Each row was made from one small tree. Brackets hold a mark, then the marks that hang from it, in alphabetical order. Every link used is in the known rows. Write each row's tree.
Known rows:
(magok (levug kufo muzir) (veme tilete)): [ 0.29 -3.81 -5.73 -3.42 -0.96 -0.60 -4.13 -0.22 -0.50  2.27 -2.07  0.50
 -0.82 -2.29 -3.99 -2.93 -0.89  0.98  0.28 -1.30  0.67 -3.34  4.70]
(magok kufo levug): [ 0.36 -4.07 -5.54 -1.93 -2.11 -2.89 -4.68 -2.39 -1.03  0.15 -1.73  2.00
 -1.94  0.05 -6.45 -2.41 -1.93 -0.19  1.56 -1.89  1.93  0.01  1.04]
(kufo (magok (levug muzir) veme)): [ 1.30 -3.41 -4.75 -2.32 -0.82 -0.38 -4.15 -1.07  1.08  1.55 -2.47  0.87
 -0.93 -3.15 -6.07 -4.22 -2.48 -1.27 -0.37 -2.28  0.21 -1.72  3.35]
(magok (kufo (levug muzir) veme)): [ 0.44 -4.50 -3.19 -1.60 -1.53 -2.08 -3.93 -4.05 -0.76 -1.34 -2.60  1.18
 -3.06 -2.69 -3.30 -3.39 -3.74 -2.21  1.39 -0.55  1.61 -3.04  1.59]
(veme magok tilete): [ 0.44 -1.77 -3.59  0.13 -1.83 -2.68 -2.82 -2.61  2.25  4.04  2.02  1.08
 -1.91 -0.75 -2.60 -0.24  2.11 -0.84  2.22 -0.67  3.57 -1.85  1.61]
(tilete (muzir (levug kufo)) (veme magok)): [ 1.25 -1.44  0.83 -3.20 -0.82  2.16 -4.17 -2.89 -0.72  2.25  3.33  1.95
  2.67 -2.71 -4.71 -2.01  0.26 -0.12  4.50 -0.99  0.91 -2.06 -0.41]
(kufo levug): [-0.12 -1.98 -3.24 -0.28 -2.52 -0.54 -3.59 -3.89  1.48 -0.20 -1.06  1.68
 -2.48 -0.98 -2.19 -2.80 -1.65  0.99  2.63  0.30  2.54 -2.15  0.59]
(veme (magok kufo) muzir tilete): [ 0.43 -0.97 -5.45  0.76 -0.45 -4.62 -3.73 -3.06 -0.36  4.68  1.66  2.01
  0.15  1.31 -5.59  0.45  2.56 -3.64  1.65 -1.56  3.54 -1.54  1.92]
(muzir levug tilete): [-0.65 -2.54 -1.73 -1.51 -1.95 -5.09 -3.14 -3.82  1.39  1.51  1.58  1.27
 -2.51 -3.35 -2.75 -1.52  0.37 -0.76  1.05 -1.12  1.13 -1.14  1.98]
(kufo levug magok (veme muzir tilete)): [ 0.19 -1.65 -5.70  0.22 -1.74  2.09 -2.09 -3.90  3.39  3.13  0.36  1.74
 -0.45 -1.64 -2.18 -0.59 -0.60 -3.70 -0.87 -1.19  2.79 -4.27  3.38]
(magok levug veme): [ 1.09 -3.82 -5.44 -1.51 -1.22 -1.46 -4.14 -1.60  1.01  1.88 -1.91  1.12
 -0.66 -1.85 -5.62 -3.87 -1.38  0.17  1.42 -2.10  1.44 -0.87  3.26]
(kufo (magok (levug (muzir tilete)))): [-0.08 -1.95 -2.80 -2.05 -2.24 -2.47 -3.14 -2.05  1.64  1.05 -0.77  1.59
 -1.37 -2.60 -4.22 -1.00 -1.12 -0.11 -1.33 -1.91 -0.13 -0.78  3.13]
(levug (muzir (tilete (veme (magok kufo))))): [ 1.22 -0.68  0.21 -0.75 -0.88 -5.71 -3.59 -3.11 -1.27  2.01  1.96  2.28
  0.25 -2.29 -5.79 -0.55  1.02 -1.84  1.83 -2.43  0.49 -0.05  1.14]
(tilete muzir (veme (magok levug))): [ 1.83 -0.62 -0.95 -1.91 -0.80  0.91 -3.86 -2.03  0.47  2.09  1.15  2.31
  3.40  0.06 -6.51 -0.15  0.85  0.15  4.07 -2.22  1.05 -0.45  0.02]
(kufo veme): [ 0.81 -5.58 -3.51 -1.06 -2.98 -2.02 -2.83 -3.58  1.96  1.53 -0.09  0.19
 -2.82 -3.78 -2.88 -2.78 -1.59 -1.71  2.11 -1.17  2.78 -2.10  1.69]
(magok kufo levug veme): [ 1.10 -4.29 -6.57 -1.13 -0.92 -2.11 -4.98 -1.57 -0.88  1.52 -2.12  1.81
 -0.95 -1.22 -7.65 -4.24 -2.27 -0.68  0.91 -2.98  1.31 -0.03  2.98]
(magok (kufo (veme muzir)) levug): [ 0.71 -4.88 -6.28 -2.02 -1.20 -3.08 -4.12 -3.49 -0.92  1.51 -1.86  1.75
  0.60 -0.43 -6.43 -1.82 -1.78 -3.67  0.84 -2.49  1.96 -1.44  2.85]
(muzir (levug (kufo (veme tilete)))): [-0.28 -5.68 -4.00 -3.57 -2.53  0.00 -3.00 -3.17  1.14  2.31  1.46  0.19
 -2.81 -4.66 -0.96 -2.46 -1.15 -1.59  0.83 -0.66  2.36 -4.36  3.10]
(kufo (levug (muzir tilete)) (veme magok)): [ 0.39 -1.82  0.36 -0.35 -1.25 -2.05 -2.41 -4.51  2.35  1.50  0.01  1.61
 -0.51 -3.43 -0.09 -1.23 -1.14 -1.06  0.79 -0.17  1.09 -2.71  3.84]
(tilete (muzir levug)): [ 0.00 -2.70 -2.35 -2.13 -1.20 -1.97 -3.88 -3.00  0.08  0.74  0.82  0.81
 -1.49 -2.14 -4.77 -1.55 -0.24 -1.13  3.43 -0.86  1.46 -1.95 -0.19]
(levug kufo muzir): [-0.10 -4.41 -2.55 -2.91 -2.91 -2.16 -4.14 -2.23 -0.91  0.27 -0.85  0.41
 -2.67 -3.25 -2.73 -3.46 -1.86  1.06  2.75  0.53  1.55 -2.69  0.90]

Write each row's tree:
[-0.64 -1.81 -4.87 -2.10 -0.49 -5.29 -3.13 -3.54  0.75  2.92  0.91  0.88
 -1.21 -0.68 -3.79 -0.13  2.35 -3.63  1.64 -0.84  2.36 -3.42  1.85]  (veme (muzir levug) tilete)
[ 0.61 -4.10 -5.77 -0.05 -1.98 -0.93 -3.13 -2.14 -0.25  2.59  1.05  0.73
 -2.06 -1.85 -5.63  0.28  0.07 -2.70  1.15 -2.63  2.71 -2.10  1.80]  (magok (kufo (veme (tilete muzir))))
[ 0.51 -2.59 -3.51 -1.65 -0.57 -4.55 -3.61 -1.40  0.54  1.72 -1.94  1.06
 -0.35 -2.97 -4.74 -2.29 -0.58  0.27 -0.30 -2.18 -0.61 -1.03  4.87]  (magok (levug (muzir tilete)) veme)
[ 0.99 -2.52 -6.51  0.65 -1.78  0.45 -2.95 -1.18  2.88  4.55  1.16  0.77
 -2.40 -3.23 -4.91 -2.69  0.33 -1.84 -0.81 -2.57  2.50 -1.95  3.47]  (kufo (magok (veme tilete)))
[ 1.05 -5.30 -3.65 -3.40 -2.13 -0.18 -3.19 -2.51  1.91  0.42 -2.05  0.43
 -1.92 -3.80 -4.03 -2.77 -3.25 -2.45 -0.40 -1.87  0.83 -2.63  2.70]  (kufo (magok (levug muzir)) veme)
[-0.29 -2.40 -4.01 -2.37 -2.15  3.85 -3.54 -1.60  0.78  2.84  2.81  1.26
 -1.44 -3.05 -3.79 -1.20 -0.25 -0.41  0.51 -1.15  1.65 -3.11  1.34]  (veme (tilete (muzir (levug (kufo magok)))))
[ 1.21 -0.58 -0.42 -2.45  0.43 -3.83 -3.72 -4.61  0.32  3.02  2.34  2.09
  2.85 -1.27 -5.04 -1.39  1.96 -4.12  3.83 -1.29  1.65 -2.26  0.22]  (tilete (veme magok (muzir levug)))
[ 0.89 -1.66 -0.86 -2.81 -0.96 -1.25 -3.61 -3.00 -0.34  0.63  1.69  1.30
  0.38 -2.49 -6.00 -1.25  0.51 -1.58  4.11 -1.89  0.78 -1.84 -1.24]  (tilete (muzir levug) veme)
[ 0.06 -2.20 -0.85 -2.74 -1.74 -1.94 -3.80 -2.10 -0.08  1.88  0.08  1.97
  0.87 -1.97 -2.16 -1.47 -0.68  2.10  1.00 -0.23  0.30 -1.18  3.68]  (veme (magok (levug kufo (muzir tilete))))
[-0.02 -2.09 -0.20 -3.16 -2.48 -1.54 -3.39 -3.39 -0.09  1.50  2.96  2.01
  0.12 -4.60 -3.06 -2.33 -0.18  0.62  1.73 -1.49  0.19 -1.61  1.53]  (muzir (levug kufo) (tilete veme))
[ 0.74 -2.81 -5.05 -1.61 -0.47 -2.10 -2.57 -3.21  2.20  4.71  0.31  1.38
  1.97  0.08 -3.29  0.66  1.61 -3.66  0.89 -1.66  2.77 -3.01  4.29]  (kufo (veme (magok levug) muzir tilete))
[ 0.87 -1.04 -0.34 -2.23 -2.39  0.63 -3.52 -2.29  0.67  3.07  2.24  3.10
  3.09 -2.03 -3.52 -1.08  0.23  2.25  1.63 -1.83  0.59 -0.21  2.74]  (muzir (tilete (veme (magok (levug kufo)))))
[ 0.61 -2.98 -6.90 -1.35 -0.97 -1.63 -3.49 -0.83  1.61  3.17 -1.25  0.88
 -1.11 -1.11 -4.96 -1.83  0.51 -0.11  0.35 -2.43  1.89 -1.89  4.28]  (magok levug (veme tilete))
[-0.11  1.02 -2.57  1.87 -0.51 -3.12 -3.74 -4.69 -0.14  2.88  1.07  3.83
  1.92  0.99 -3.90 -0.46  0.61 -1.51  0.99 -0.86  2.06 -0.55  2.68]  (veme (magok (kufo levug)) (muzir tilete))
[-0.82 -1.34 -2.53 -1.25 -0.88 -6.30 -3.11 -4.31  0.69  2.55  1.50  1.63
  0.00 -1.99 -3.67 -0.60  1.57 -2.66  1.03 -1.08  1.01 -1.69  2.46]  (veme (muzir levug tilete))
[ 1.76 -2.02 -1.49 -3.21 -0.27 -3.73 -4.70 -2.41 -1.87  0.40 -0.87  2.25
  1.08 -0.40 -7.13 -1.71 -0.70 -1.72  2.73 -2.30  0.68 -0.63  0.41]  (tilete (veme (magok kufo (levug muzir))))
[ 0.15 -1.29 -3.33  0.61 -0.34 -3.55 -4.08 -2.79 -0.98  0.66 -1.78  2.20
 -1.48 -2.55 -4.71 -3.37 -1.85 -0.35 -0.25 -1.63 -0.01 -1.32  3.99]  (magok (kufo (levug (muzir tilete))) veme)
[ 0.05 -1.61 -3.45 -0.48  0.37 -5.57 -3.42 -3.46  0.79  3.86  0.97  1.45
  1.08 -3.11 -4.87 -2.38  1.25 -3.09  0.33 -2.04  0.53 -1.75  4.41]  (magok (veme (muzir levug tilete)))
[ 0.80  0.24 -5.69  1.46 -0.84  4.90 -3.14 -1.28  2.50  3.33  0.46  1.81
 -0.49 -1.65 -4.72 -1.52 -0.36 -0.38 -0.33 -1.93  1.71 -2.74  2.99]  (kufo levug (magok (veme (tilete muzir))))
[ 1.88 -0.57 -0.26 -0.45 -1.17  0.13 -3.43 -2.65  0.60  2.83  2.58  1.79
  2.10 -1.19 -5.92 -0.39  1.52 -0.68  4.66 -1.78  1.89 -0.71 -0.78]  (tilete muzir (veme magok))
[ 0.15 -3.55 -5.30 -0.99 -1.43 -4.42 -3.37 -3.62 -0.40  2.41 -0.59  2.28
  1.21 -1.18 -5.79 -0.29 -0.74 -3.07 -0.74 -2.92  0.99 -0.64  4.33]  (magok (kufo (veme (muzir tilete))) levug)
[ 0.00 -1.47 -4.94 -2.05 -1.06 -0.08 -3.79 -1.97  0.41  4.40  0.78  2.19
  2.59  1.21 -3.25 -0.06  1.63 -0.02  1.50 -0.49  2.60 -2.61  3.51]  (veme (magok (levug kufo)) muzir tilete)
[ 0.95 -3.10 -1.60 -0.20 -1.83  1.10 -2.86 -4.68  2.89  1.63  0.01  1.55
 -0.80 -2.33 -0.78 -2.73 -2.01 -1.07  2.37  0.01  3.01 -2.70  2.18]  (kufo levug (veme magok))
[ 0.74 -1.98 -6.47 -0.76 -0.42  0.22 -3.58 -0.10  0.89  3.36 -0.75  0.97
  0.45 -0.48 -6.33 -0.46  1.01  0.16  1.01 -2.70  1.24 -1.71  3.61]  (magok levug (veme (tilete muzir)))
[ 0.34 -1.57 -3.89 -1.92 -1.59  2.98 -3.82 -0.78  0.29  3.56  1.29  1.95
  1.68  0.46 -3.67  0.44  0.89  2.13  2.25 -0.84  2.11 -1.97  2.36]  (veme (magok (levug kufo)) (tilete muzir))
[ 0.79 -2.79 -1.88 -2.84 -0.84 -3.58 -3.97 -2.43  0.52  0.92 -1.56  1.13
 -0.40 -0.55 -3.84 -1.79 -0.54 -0.30  2.65 -0.56  1.37 -1.53  1.69]  (veme (magok (levug muzir)))
[ 1.33 -0.99 -1.54 -2.16  0.77 -4.49 -4.42 -4.46 -1.70  2.67  2.15  2.72
  2.40 -0.58 -7.18 -1.74  1.25 -4.97  3.30 -2.11  1.65 -1.30 -0.01]  (tilete (veme (magok kufo) (muzir levug)))
